Each row comes from the steps of one path. Every step used is in the known rows, and no mark comes twice. Write the path behind each row, first mark first.
Known rows:
gakev > sezaf > paboge > bibi > lonebe: [-1.08  6.13  3.54 -4.76 -1.32 -1.94 -0.10 -1.40  3.51 -3.83 -0.39  2.35
  0.20  0.20  0.68  1.79  1.41  0.70 -0.90 -4.84 -3.49]
bibi > lonebe: [-0.09  0.95  1.38 -1.67  0.12 -1.53 -0.25 -0.12  2.52 -0.67 -0.40  2.08
  1.03 -0.49 -2.04  2.19 -0.33 -1.84 -0.04 -1.88 -2.82]
nazu > paboge > bibi: [ 0.39  6.34  1.53 -0.08 -1.51 -0.78 -0.85 -1.60 -0.35  0.42 -1.31 -0.36
 -3.66  0.09 -0.63  0.54  3.31  1.04 -0.56 -2.84 -3.20]
bibi > lonebe > sezaf > folas: [ 0.85  2.87  0.81 -0.76  1.64  0.62  1.71  0.34  5.86 -2.88 -0.24  2.04
  0.72 -0.44  1.06  1.10  0.80 -4.23 -0.04  1.13 -1.41]
sezaf > paboge: [ 1.92  0.34 -1.79  0.73 -0.98  1.51  0.94 -2.39 -1.56 -0.49 -0.94  0.94
 -1.23 -0.39 -0.50 -0.27 -0.62 -0.37  0.28 -4.53 -0.63]
folas > sezaf > paboge > bibi: [ 0.52  6.05  1.88 -1.74  1.19  0.19 -3.05 -1.05  1.12 -1.55 -0.48  0.17
 -3.54  0.72  2.19  1.13  2.05  1.00  1.42 -4.40  0.46]
paboge > bibi > gakev > nazu: [-1.99  5.39  0.10 -4.79  1.22 -4.76 -1.30 -1.92  4.02 -4.76 -0.54 -1.62
  0.53  2.42  0.81  1.28  3.84  0.58 -2.35  1.88 -4.59]
vese > paboge > bibi: [-2.05  6.74  2.92 -2.96 -1.68 -0.77 -1.10 -1.07  2.01 -0.70  1.12  1.59
 -3.10  1.70  1.57 -1.06  2.26  2.96 -0.53 -3.64 -3.62]
nazu > paboge > bibi > gakev > sezaf > folas: [ 0.86  6.75 -2.72 -2.30 -0.22  0.95  1.74 -3.40  4.47 -5.35 -1.61 -1.04
 -1.87  1.99  2.15 -1.47  4.24  1.18 -1.75  2.10 -3.68]
nazu > paboge: [ 1.70  1.21 -1.11  1.62 -0.70  2.84  0.12 -2.37 -2.64  0.26 -1.98 -0.36
 -2.58 -0.48 -1.93 -0.97  1.78 -1.48 -0.48 -2.43 -1.78]
nazu > paboge > bibi > gakev > sezaf: [-1.60  5.78  1.38 -3.88 -1.01  0.42 -1.50 -2.10  1.99 -5.03 -0.31 -2.03
 -0.68  1.85  2.70  0.11  5.78  2.16 -2.05  0.80 -2.52]
nazu > paboge > bibi > lonebe > sezaf > folas: [ 1.16  7.58  1.83 -0.76  0.47  0.17  1.13 -1.04  5.53 -2.47 -1.42  1.65
 -2.12 -0.45  0.36  1.48  3.29 -3.54 -0.42 -1.16 -3.89]
bibi > lonebe > sezaf > folas > nazu > paboge: [ 2.39  5.52 -1.42  0.33  3.50  2.11  0.96 -2.22  2.92 -6.00 -2.55  0.04
 -2.87 -1.14 -0.50 -0.18  3.14 -6.15 -0.42 -1.90 -2.55]
folas > vese > paboge > bibi > lonebe > sezaf: [-2.03  6.56  8.47 -4.47  1.78 -1.39 -2.87  0.99  5.53 -4.94  0.81  3.55
 -2.24 -1.35  0.45  2.50  4.69 -2.41 -0.93 -3.29 -1.00]
vese > paboge: [-0.98  1.81  0.43 -1.66 -0.88  2.86 -0.11 -1.75 -0.01 -1.02  0.67  1.83
 -2.06  1.33  0.61 -2.85  0.60  0.75 -0.46 -3.34 -2.25]
lonebe > sezaf > folas > bibi > gakev: [ 0.85  4.99 -0.47 -0.88  2.56 -1.39 -0.90 -1.35  5.65 -3.33 -0.67 -2.03
 -2.21  2.82  2.50  0.53  4.58 -0.71  0.99  2.32 -0.63]
bibi > gakev: [ 0.04  0.26 -2.01 -0.92  0.13 -0.85 -1.43 -1.32  1.92 -1.64  0.33 -1.24
  0.40  1.22  0.39  1.85  2.46  0.29 -0.22  1.47 -1.78]
paboge > bibi: [-1.10  5.12  2.47 -1.68 -0.90 -3.39 -0.88  0.48  2.15  0.19  0.50 -0.08
 -1.22  0.62  1.03  1.45  1.74  2.32 -0.03 -0.68 -1.66]
vese > paboge > bibi > lonebe > sezaf > folas: [-0.84  7.93  2.91 -3.09  0.34  0.26  0.93 -0.60  7.37 -3.47  0.58  3.32
 -1.71  0.92  2.31  0.14  2.55 -1.94 -0.38 -1.78 -4.26]
gakev > nazu > paboge > bibi: [-0.50  7.08  1.42 -2.27 -0.03 -1.80 -0.19 -2.48  0.14 -2.38 -2.20 -0.72
 -2.70  0.82 -1.02 -0.65  3.51 -0.29 -2.12 -1.95 -4.55]
gakev > sezaf > paboge: [ 0.10  0.70 -0.05 -1.93 -0.79  3.24  1.28 -2.17 -1.22 -4.11 -0.50  0.50
  0.53  0.25  2.07 -1.90  0.28  0.55 -0.99 -2.96  0.86]
gakev > sezaf > folas: [ 0.51  1.85 -2.10 -1.62  0.86  2.06  3.56 -0.99  3.35 -4.26 -0.76  0.27
  0.57  0.93  2.43 -3.34 -0.24  0.27 -1.13  3.08  0.24]
sezaf > lonebe: [ 1.98  0.10  2.10  0.76  0.13 -1.28 -0.67  0.29  1.73 -1.39 -2.09  0.97
 -0.74 -0.92 -0.72  1.29 -2.75 -1.55  0.08 -1.07 -3.39]

Write each row's path:
[ 0.40  5.78  2.11 -2.51 -1.45 -3.27 -0.45 -1.69  3.14 -0.94 -0.74  2.79
 -1.15 -0.24 -1.34  3.24  0.73 -0.05  0.13 -6.13 -4.69]  sezaf > paboge > bibi > lonebe
[ 0.68  2.49 -2.81 -1.48  1.01  0.99 -0.43 -4.39 -0.62 -4.10 -2.82 -1.67
 -1.18  1.26 -2.04 -0.83  3.97 -2.70 -2.56 -0.30 -4.67]  bibi > gakev > nazu > paboge
[ 0.20  6.59  2.75 -1.77 -1.17 -2.30 -0.98 -1.54  2.21 -0.27 -1.52  1.72
 -2.34 -0.34 -2.60  2.66  2.63 -0.90 -0.57 -4.50 -5.66]  nazu > paboge > bibi > lonebe
[ 0.87  2.12 -0.36  0.64  1.55  1.86  1.95  0.44  3.87 -2.24  0.03  0.29
 -0.13 -0.02  2.57 -0.70  1.08 -2.72  0.09  2.62  0.92]  lonebe > sezaf > folas
[-2.50  5.66  7.13 -3.29  0.33 -2.45 -2.31  2.24  4.99 -2.20  1.37  1.22
  0.94 -0.38  2.18  4.06  3.53 -1.97 -0.31 -1.09 -1.53]  paboge > bibi > lonebe > sezaf
[-1.96  7.03  4.00 -4.36 -1.37 -2.26 -1.26 -1.17  4.35 -1.31  0.58  3.47
 -1.81  1.12 -0.51  1.23  1.68  0.87 -0.52 -5.20 -6.06]  vese > paboge > bibi > lonebe
[ 0.55  5.43  0.94 -1.01 -1.84 -1.91 -0.19 -1.74  0.70 -0.22 -0.38  0.83
 -2.40  0.31  0.67  1.19  1.10  1.99  0.22 -4.73 -2.20]  sezaf > paboge > bibi
[ 1.22  6.93 -1.34 -2.83  1.25 -2.26 -0.67 -3.27  6.55 -4.77 -0.63  1.61
 -4.99  1.22 -0.47  0.18  4.33  1.63 -0.78 -0.49 -3.82]  sezaf > folas > vese > paboge > bibi > gakev
[ 2.38  6.06 -4.11 -1.09  2.55 -0.36  1.11 -5.74  2.09 -4.44 -4.50 -2.01
 -4.19  2.85 -2.16 -2.65  4.20 -2.25 -1.44 -0.22 -5.16]  sezaf > folas > bibi > gakev > nazu > paboge
[ 0.50  5.88 -0.68 -1.04 -1.28 -1.63 -2.16 -2.77  1.64 -1.29 -0.84 -1.67
 -2.86  1.31 -0.19  2.33  5.34  1.29 -0.64 -0.97 -4.78]  nazu > paboge > bibi > gakev
[-0.58  5.70 -1.21 -4.34  0.53 -3.64 -0.76 -3.77  2.88 -5.07 -1.22 -0.84
 -0.29  2.24  0.52  1.19  3.42  0.31 -2.07 -1.34 -5.04]  sezaf > paboge > bibi > gakev > nazu
[-0.09  7.82  4.04 -2.71  1.89 -0.35 -0.25 -0.60  5.49 -4.77  0.09  2.75
 -5.15 -0.43  1.32 -1.05  4.04 -0.17 -0.67 -1.37 -0.46]  lonebe > sezaf > folas > vese > paboge > bibi
[ 0.97  7.68  2.15 -3.58  1.38 -3.01  0.55 -2.12  7.12 -3.83 -1.27  5.03
 -4.49 -0.62 -2.82  0.56  1.62 -0.57 -0.62 -3.97 -4.79]  sezaf > folas > vese > paboge > bibi > lonebe
[ 0.58  0.97  1.75  0.27 -0.18  3.08 -0.28 -0.70 -0.67 -2.13  0.25  0.55
 -0.13 -0.73  2.36  0.61  1.60 -2.33  0.22 -3.37  1.49]  lonebe > sezaf > paboge
[-1.84  0.68  0.17 -3.80  0.21  1.07 -0.90 -0.84  2.20 -5.42  0.67 -1.68
  2.25  1.69  3.30 -0.32  3.17  1.30 -1.62  3.15  0.01]  bibi > gakev > sezaf
[-1.36  7.22  0.45 -4.35  1.20 -0.41 -1.95 -2.24  2.52 -8.31 -0.50 -3.15
 -1.33  1.68  3.41 -0.12  6.42  1.34 -2.00  0.72 -2.15]  folas > nazu > paboge > bibi > gakev > sezaf
[-1.18  5.51  3.55 -3.09 -0.67 -4.58 -1.17  0.30  4.43 -0.48  0.01  1.96
 -0.14 -0.01 -0.97  3.47  1.15  0.30 -0.01 -2.54 -4.31]  paboge > bibi > lonebe
[ 1.69  5.13  0.07 -1.24  2.02 -3.36  1.27 -1.54  5.59 -1.02 -2.37  1.71
 -2.63  1.47 -2.16  0.13  0.08 -1.28  1.26 -1.99 -3.22]  sezaf > folas > bibi > lonebe
[-1.22  6.62  6.36 -2.10 -0.22 -0.40 -2.15  0.60  3.09 -1.96 -0.03  1.03
 -0.91 -0.75  0.77  3.34  4.78 -3.01 -0.72 -2.82 -2.80]  nazu > paboge > bibi > lonebe > sezaf
[-0.55  4.39  4.03 -3.78 -0.30 -2.68 -2.04 -0.04  5.23 -6.27 -0.97 -0.53
  0.40  1.06  2.98  2.00  1.29  1.40 -1.43  1.25 -4.50]  paboge > bibi > gakev > sezaf > lonebe
[-0.94  4.80  0.24 -2.33 -0.70 -3.90 -2.30 -0.87  3.86 -1.51  0.69 -1.28
 -0.67  1.75  1.40  3.13  3.97  2.37 -0.30  0.95 -3.25]  paboge > bibi > gakev
[ 0.57  1.77  2.86 -1.07 -0.01  1.85 -0.46 -0.78  1.40 -2.58 -0.07  2.20
  0.59 -1.09  0.69  2.35  1.31 -3.94  0.08 -4.94 -0.75]  bibi > lonebe > sezaf > paboge
[-3.56  6.02  2.53 -6.27 -1.21  0.47 -1.76 -1.73  3.82 -6.05  1.65 -0.45
 -0.26  3.22  4.60 -1.06  4.99  3.78 -2.00  0.20 -2.91]  vese > paboge > bibi > gakev > sezaf
[-1.69  6.13  1.54 -4.60  1.09 -2.33 -1.62 -2.36  3.61 -6.40 -0.21 -1.27
  0.53  1.89  2.66  1.87  5.13 -1.37 -2.22 -0.41 -3.37]  lonebe > sezaf > paboge > bibi > gakev > nazu
[-1.12  5.70  2.47 -3.34 -1.70 -0.39  0.21 -1.45  1.13 -3.54  0.01  0.30
 -0.79  0.78  2.96 -0.46  1.92  2.85 -0.96 -3.26 -0.86]  gakev > sezaf > paboge > bibi
[ 2.29  2.44 -1.45 -0.70  2.37  1.99  1.80 -2.86  3.08 -4.03 -1.60  3.66
 -5.19 -0.79 -2.25 -3.50  0.60 -0.89 -0.66 -1.84 -0.52]  sezaf > folas > vese > paboge
[-0.05  3.87  3.21 -2.21  1.42 -3.61 -1.26 -0.50  3.23 -0.34 -1.50  0.99
 -1.67  1.20 -2.03  1.37  0.97 -0.70  1.04 -3.26 -2.23]  folas > bibi > lonebe
[ 0.22  0.86 -1.58 -2.71 -0.70  2.65  0.17 -3.25  0.42 -5.42 -0.29 -0.52
  0.87  1.25  2.45 -0.56  2.26  0.84 -1.17 -1.64 -0.53]  bibi > gakev > sezaf > paboge
